Every row comes from one small tree of marks. Brackets hold a mark, then the marks that hang from it, in the order of their numbers. Every link used is in the known rows. Which tree was each row made from?
Known rows
{q756 {q891 q465 {q516 q915}}}: [10.1,-6.2,-9.7,-1.5,-2.7,1.1,-5.9,-19.9,-18.6,2.7,26.4,55.2,-9.9,11.9,-1.1,15.0,4.9,13.7,-5.2,-18.5,15.8,-11.8,6.0,0.9,20.8,8.8]
{q296 {q756 {q891 q465 {q516 q915}}}}: [20.0,-8.0,-6.0,5.6,-15.9,6.1,12.6,-22.4,-0.2,10.9,21.6,62.1,-8.2,16.8,-2.3,16.5,0.9,17.8,-3.9,-25.3,20.6,-18.9,8.2,2.5,27.0,10.3]
{q465 q891}: [-3.6,1.5,-8.2,15.2,4.7,3.0,-21.3,-4.6,-12.5,2.5,5.8,-8.3,3.2,0.3,2.5,-5.9,-4.9,-3.7,11.1,-2.7,0.7,-3.4,8.4,-2.0,5.6,-6.4]
{q216 {q296 q756}}: [6.7,0.2,4.0,-3.7,-4.2,0.6,15.4,-0.3,19.4,9.2,-2.7,-6.3,12.9,-5.7,1.0,8.0,-1.5,8.9,-5.7,-7.1,12.7,-1.2,-4.5,2.0,1.8,3.6]
{q766 {q496 {q891 q137 q516 q756} q915}}: [-15.8,4.3,-8.8,24.3,-25.5,10.0,-17.7,-50.4,-29.1,11.8,17.2,51.3,-55.8,7.9,-14.9,4.0,-11.6,9.2,-6.6,-5.9,-18.5,-31.6,-15.1,-30.6,20.3,4.0]
{q496 q766 {q891 q137 q465} q915}: [-17.8,-1.0,-16.2,13.7,-19.2,2.3,-16.0,-46.6,-34.7,-14.2,21.0,46.8,-50.3,9.5,-31.1,17.7,-0.9,-3.6,-4.5,-9.6,-1.2,-36.4,-9.1,-1.8,8.8,4.0]
{q216 q891}: [3.7,3.5,-14.8,10.8,10.5,-0.3,-14.5,-0.4,2.6,2.1,-1.0,2.9,0.4,-9.7,11.6,3.0,-3.9,-9.4,9.8,4.2,0.9,8.2,-0.3,-3.4,5.1,0.6]
{q891 q756}: [5.5,3.2,-10.9,-2.9,-5.9,-3.1,19.4,-3.7,10.5,7.6,-9.3,5.5,-10.8,6.5,3.9,1.7,-5.7,9.5,3.6,-1.1,5.9,-6.4,-4.1,-2.5,2.3,2.6]
{q216 {q891 q516}}: [-3.2,6.6,-11.1,4.1,9.6,4.0,-19.8,-5.8,0.8,10.3,8.9,31.5,-6.9,-6.0,15.1,8.1,0.5,-11.6,9.4,0.8,-7.2,12.2,2.8,-11.0,11.8,7.2]
{q296 {q756 {q891 q465 q516}}}: [6.6,-7.6,6.6,2.8,-14.7,12.3,3.6,-10.3,2.6,10.6,17.2,58.5,-11.6,16.3,10.2,12.5,-3.1,13.2,-2.5,-20.7,10.0,-19.6,20.2,6.3,19.7,11.3]
{q496 q766 q891}: [-30.1,1.3,-11.3,15.8,1.6,-0.2,-13.3,-21.0,-21.1,-15.8,0.9,1.2,-25.1,-3.2,-19.3,6.0,-0.4,-18.0,-1.8,-2.4,-14.4,-17.9,-0.8,-0.4,1.3,-0.5]
{q216 {q891 q137 q465 q516 q756}}: [9.5,7.7,-28.8,2.7,-12.3,3.1,0.2,-24.9,3.2,16.3,17.3,65.0,-40.1,14.1,20.9,25.9,-9.5,6.6,1.3,-7.8,10.8,-0.4,-5.0,-18.3,22.7,15.5]
{q296 {q756 {q891 q137 q465 {q516 q915}}}}: [21.6,-6.4,-3.6,10.2,-22.6,12.1,4.6,-28.8,-4.9,13.8,29.7,74.2,-22.0,15.4,-5.2,21.8,-5.5,14.3,-11.9,-26.0,17.1,-21.4,3.9,-10.1,32.1,9.8]
{q891 q137}: [1.2,3.9,-0.7,7.2,-8.1,4.6,-10.2,-9.6,-6.1,1.2,6.8,13.2,-13.4,-0.4,-3.8,4.3,-5.6,-4.7,-8.0,-0.7,-4.8,-1.1,-5.1,-14.4,6.7,-3.2]
{q216 q296 {q891 q465 q516 q756}}: [5.7,7.3,-23.9,-15.7,4.1,-7.8,4.3,-14.2,9.9,13.4,10.2,38.8,-14.9,5.9,23.5,26.3,-1.1,16.2,1.1,-6.2,20.6,10.4,-9.4,-5.8,12.8,17.9]
{q891 q137 q465 q516 q756}: [7.7,4.1,-13.3,-8.4,-20.6,1.3,17.5,-24.1,-1.0,13.5,16.6,60.3,-40.8,24.6,10.3,21.8,-5.5,15.7,-8.4,-12.7,7.3,-7.6,-3.4,-15.6,18.6,13.7]
{q756 {q891 q137}}: [-3.5,0.1,4.4,16.3,-2.4,12.4,-31.7,-2.6,-13.3,-3.0,12.4,22.2,-8.3,-6.5,0.0,-0.2,-11.5,-1.5,-7.7,-4.8,-2.1,-15.1,7.0,-10.9,12.4,-6.3]
{q756 {q891 q137 q465 {q516 q915}}}: [10.8,-4.3,-10.5,2.6,-10.5,7.0,-16.3,-28.0,-21.2,4.6,33.4,70.6,-21.4,10.5,-4.1,18.7,-0.6,10.6,-14.0,-20.2,14.7,-11.7,0.6,-12.6,26.5,5.8]
{q766 q496}: [-6.1,-6.4,6.8,19.7,-11.3,-1.3,-5.2,-1.1,-16.0,2.4,6.7,-8.2,-19.0,1.2,0.4,-8.2,-5.9,4.4,-11.4,-4.8,-2.4,-1.4,-6.1,-5.3,3.1,0.3]
{q496 q766 q891 q915}: [-25.3,0.3,-11.5,16.7,-4.1,1.3,-20.4,-32.2,-26.6,-13.7,4.3,20.2,-28.2,-2.2,-31.0,2.2,3.7,-15.3,6.9,-1.1,-11.7,-31.2,-5.2,1.9,1.5,-1.2]
{q216 q296 q891}: [-0.7,6.3,-12.7,-0.2,17.6,-2.9,-20.9,2.6,7.4,3.2,0.3,-13.4,12.1,-20.2,10.5,9.5,-1.6,-2.6,1.0,3.9,9.4,15.1,-9.3,-2.9,0.9,1.9]
{q496 q766 {q891 q137} q915}: [-25.1,4.1,-13.4,23.2,-13.1,6.5,-26.5,-39.4,-32.3,-12.5,12.1,31.0,-39.4,-1.4,-33.2,6.6,-3.1,-18.7,-0.2,-3.4,-14.5,-34.6,-9.5,-11.0,4.6,-3.1]

Write each row's tree
[0.2,8.5,-8.0,-2.5,-13.2,5.4,2.8,-20.1,2.5,17.0,6.5,45.3,-32.1,10.0,7.2,11.4,-6.9,1.6,-4.0,-6.2,-3.6,-6.0,-3.6,-25.5,14.6,5.5]
{q891 q137 q516 q756}
[-18.7,-0.3,-25.6,1.2,-6.4,-5.6,-0.3,-45.7,-31.2,-8.6,21.3,44.8,-38.7,13.2,-23.0,25.2,8.5,-3.5,-7.9,-18.9,0.5,-17.3,-7.8,-3.2,17.4,11.1]
{q496 q766 {q891 q465 {q516 q915}}}
[21.4,2.5,-24.8,-10.9,-19.5,-4.9,24.3,-39.5,-5.3,15.0,19.8,64.5,-39.6,22.9,-2.1,26.3,-1.9,21.0,-10.5,-17.6,18.9,-7.4,-14.2,-18.5,24.3,12.6]
{q891 q137 q465 {q516 q915} q756}
[4.2,-3.1,7.4,-2.3,-13.3,13.4,-7.2,-15.8,0.7,12.4,27.2,59.1,-13.4,8.4,8.7,23.6,-6.1,14.3,-18.9,-22.3,16.1,-15.3,6.3,-8.8,22.1,11.9]
{q216 {q296 {q756 {q891 q137 q465 q516}}}}
[0.0,15.0,-23.0,-4.1,4.3,1.2,-12.4,-16.9,9.6,18.6,8.5,38.2,-20.0,-7.3,18.5,19.9,-7.7,-0.4,-3.6,-0.7,5.0,9.2,-13.6,-28.2,16.3,9.4]
{q216 q296 {q891 q137 q516 q756}}
[-3.0,-4.3,2.8,-5.5,-3.1,8.2,-14.5,-8.4,-13.9,1.6,23.3,53.0,-11.2,12.8,10.4,11.2,1.1,8.8,-4.7,-11.9,5.5,-10.6,15.8,3.2,15.6,9.0]
{q756 {q891 q465 q516}}
[16.7,7.6,-20.5,7.4,-0.6,4.0,-5.5,-28.6,10.6,21.9,16.6,39.7,-4.9,-12.3,0.1,23.5,-2.9,-3.5,-6.9,-13.3,12.0,7.9,-17.4,-27.5,26.5,8.0]
{q216 {q296 q756} {q891 q137 {q516 q915}}}
[-24.9,1.6,-14.0,7.6,-19.7,6.5,-22.5,-52.6,-37.0,-7.5,29.9,75.5,-56.8,15.2,-25.3,24.3,4.6,-7.3,-3.9,-13.2,-10.5,-33.3,-5.6,-10.9,15.9,10.5]
{q496 q766 {q891 q137 q465 q516} q915}
[3.6,5.3,-8.4,1.5,5.4,5.6,-6.8,-6.3,19.2,17.5,5.5,22.7,5.0,-10.4,17.1,15.5,0.4,-3.6,2.1,-6.5,6.9,9.8,-2.4,-11.1,13.0,10.9]
{q216 {q296 q756} {q891 q516}}
[9.0,-4.8,7.1,8.0,-21.2,18.0,-5.3,-17.9,-0.6,11.7,26.3,71.0,-23.8,15.0,7.0,18.6,-8.3,12.4,-10.0,-21.6,8.5,-22.6,16.0,-8.7,25.8,10.1]
{q296 {q756 {q891 q137 q465 q516}}}
[4.6,-5.0,-0.4,10.8,-10.4,8.7,-18.5,-8.2,-14.0,-6.7,22.4,39.9,-19.2,7.4,1.9,10.7,-9.3,10.2,-12.4,-11.7,12.0,-16.3,7.6,-1.2,12.9,3.2]
{q756 {q891 q137 q465}}
[-1.8,10.4,-18.4,12.7,-8.6,8.2,-14.6,-26.9,-9.5,19.9,12.0,41.1,-30.2,10.5,11.7,5.5,-12.1,-2.3,6.4,-9.1,-4.2,-10.1,5.1,-29.2,20.1,-0.3]
{q465 {q891 q137 q516 q756}}
[9.5,9.4,-30.3,13.9,-7.9,2.7,-3.9,-38.4,-13.6,20.6,16.7,42.7,-25.4,11.3,-1.7,9.4,-8.6,1.9,6.0,-14.2,7.2,-9.1,-6.0,-30.2,27.2,-0.6]
{q465 {q891 q137 {q516 q915} q756}}
[-21.1,4.5,-23.5,15.1,-11.5,-1.7,1.5,-36.4,-17.0,-9.1,-5.3,27.1,-39.2,7.3,-25.4,5.0,-2.9,-2.5,11.7,-1.7,-4.6,-39.1,-8.3,1.0,4.0,1.5]
{q496 q766 {q891 q756} q915}
[9.8,3.6,-9.3,8.1,4.9,0.7,-1.5,-0.8,23.2,9.7,-2.4,-3.9,13.1,-15.0,10.8,9.6,-5.5,-1.3,1.7,-2.7,14.4,6.4,-5.4,-1.3,5.5,6.0]
{q216 {q296 q756} q891}
[-9.8,-5.7,-6.2,26.4,-29.3,5.7,-19.0,-43.8,-39.7,-5.5,26.9,28.5,-46.8,10.0,-25.5,6.5,-9.4,13.6,-15.8,-9.0,-1.3,-29.0,-15.6,-10.8,15.1,3.1]
{q766 {q496 {q891 q137 q465} q915}}
[1.6,7.2,-19.5,21.2,-8.4,4.6,-10.0,-19.5,-6.5,11.6,4.0,11.9,-21.6,9.7,3.5,1.5,-17.0,0.5,7.3,-5.3,5.0,-13.4,0.0,-18.3,12.8,-4.7]
{q465 {q891 q137 q756}}
[5.9,6.6,-18.9,16.0,-2.6,6.7,-25.2,-32.9,-24.5,13.1,24.4,36.5,-13.8,3.1,-6.5,6.1,-1.8,-7.9,1.7,-13.1,-1.2,-2.5,-2.2,-27.3,25.5,-3.9]
{q465 {q891 q137 {q516 q915}}}
[-18.8,-3.9,-1.0,27.3,-11.9,4.2,-23.5,-29.9,-32.9,-3.9,9.6,2.7,-25.3,-0.7,-22.5,-9.5,-5.4,5.7,-3.0,-0.2,-12.6,-23.9,-10.7,-4.6,6.1,-1.7]
{q766 {q496 q891 q915}}
[16.5,3.2,-30.9,4.1,-5.9,-1.0,-10.4,-34.3,-12.5,10.0,28.0,62.6,-25.6,7.0,2.8,26.5,-0.4,0.8,-5.0,-11.7,11.8,7.6,-11.7,-19.1,27.9,11.5]
{q216 {q891 q137 q465 {q516 q915}}}
[10.5,5.8,-11.2,12.0,-0.7,6.9,-8.4,-8.9,19.3,13.2,5.0,9.6,0.9,-16.2,7.8,15.1,-11.6,-3.6,-6.5,-3.9,9.9,2.0,-9.9,-14.6,9.9,3.7]
{q216 {q296 q756} {q891 q137}}
[16.3,1.6,-13.8,7.4,-10.6,3.2,5.2,-14.3,16.5,8.9,15.1,21.4,-9.3,-1.4,8.8,26.2,-10.6,8.7,-11.2,-10.5,23.7,1.6,-11.3,-6.4,15.0,10.9]
{q216 {q296 q756} {q891 q137 q465}}
[13.0,-10.5,3.6,11.0,-15.3,9.3,6.1,-3.6,8.4,2.1,10.1,31.9,-3.9,15.4,4.6,7.6,-9.7,16.9,-1.3,-16.6,19.7,-21.3,15.1,14.0,12.8,7.9]
{q296 {q756 {q891 q465}}}
[13.9,-0.7,-3.2,17.6,-13.4,14.5,-7.7,-25.2,-2.6,16.5,20.0,61.9,-14.6,3.7,-6.4,9.9,-5.5,1.6,-5.6,-19.7,4.4,-18.2,3.7,-20.2,28.4,3.2]
{q296 {q756 {q891 q137 {q516 q915}}}}
[2.8,-1.4,-5.1,2.7,7.8,4.3,-19.0,-13.6,-14.5,6.5,17.0,40.8,-1.3,-1.4,-4.6,3.1,3.1,2.2,-1.5,-10.9,4.2,-7.1,6.3,-9.4,18.8,1.1]
{q756 {q891 {q516 q915}}}
[7.5,6.2,-30.8,8.1,2.0,-4.2,2.2,-31.3,-10.3,20.1,7.7,30.7,-13.3,11.9,1.8,5.0,-1.9,6.3,13.9,-12.5,9.1,-7.7,0.0,-15.6,23.1,1.7]
{q465 {q891 {q516 q915} q756}}
[-20.3,-0.8,-2.4,16.8,-23.3,7.9,-19.3,-39.6,-38.2,2.6,32.0,39.5,-50.4,13.0,-5.9,13.5,-9.2,5.3,-26.1,-14.7,-14.8,-11.0,-7.2,-20.6,23.1,8.9]
{q766 {q496 {q891 q137 q465 q516}}}
[-15.3,-1.2,-1.7,34.0,-20.1,10.1,-29.5,-38.5,-37.5,-2.7,17.6,17.0,-36.8,-3.7,-26.1,-4.0,-11.6,0.1,-11.2,-0.6,-15.5,-26.0,-16.5,-18.4,12.5,-5.6]
{q766 {q496 {q891 q137} q915}}
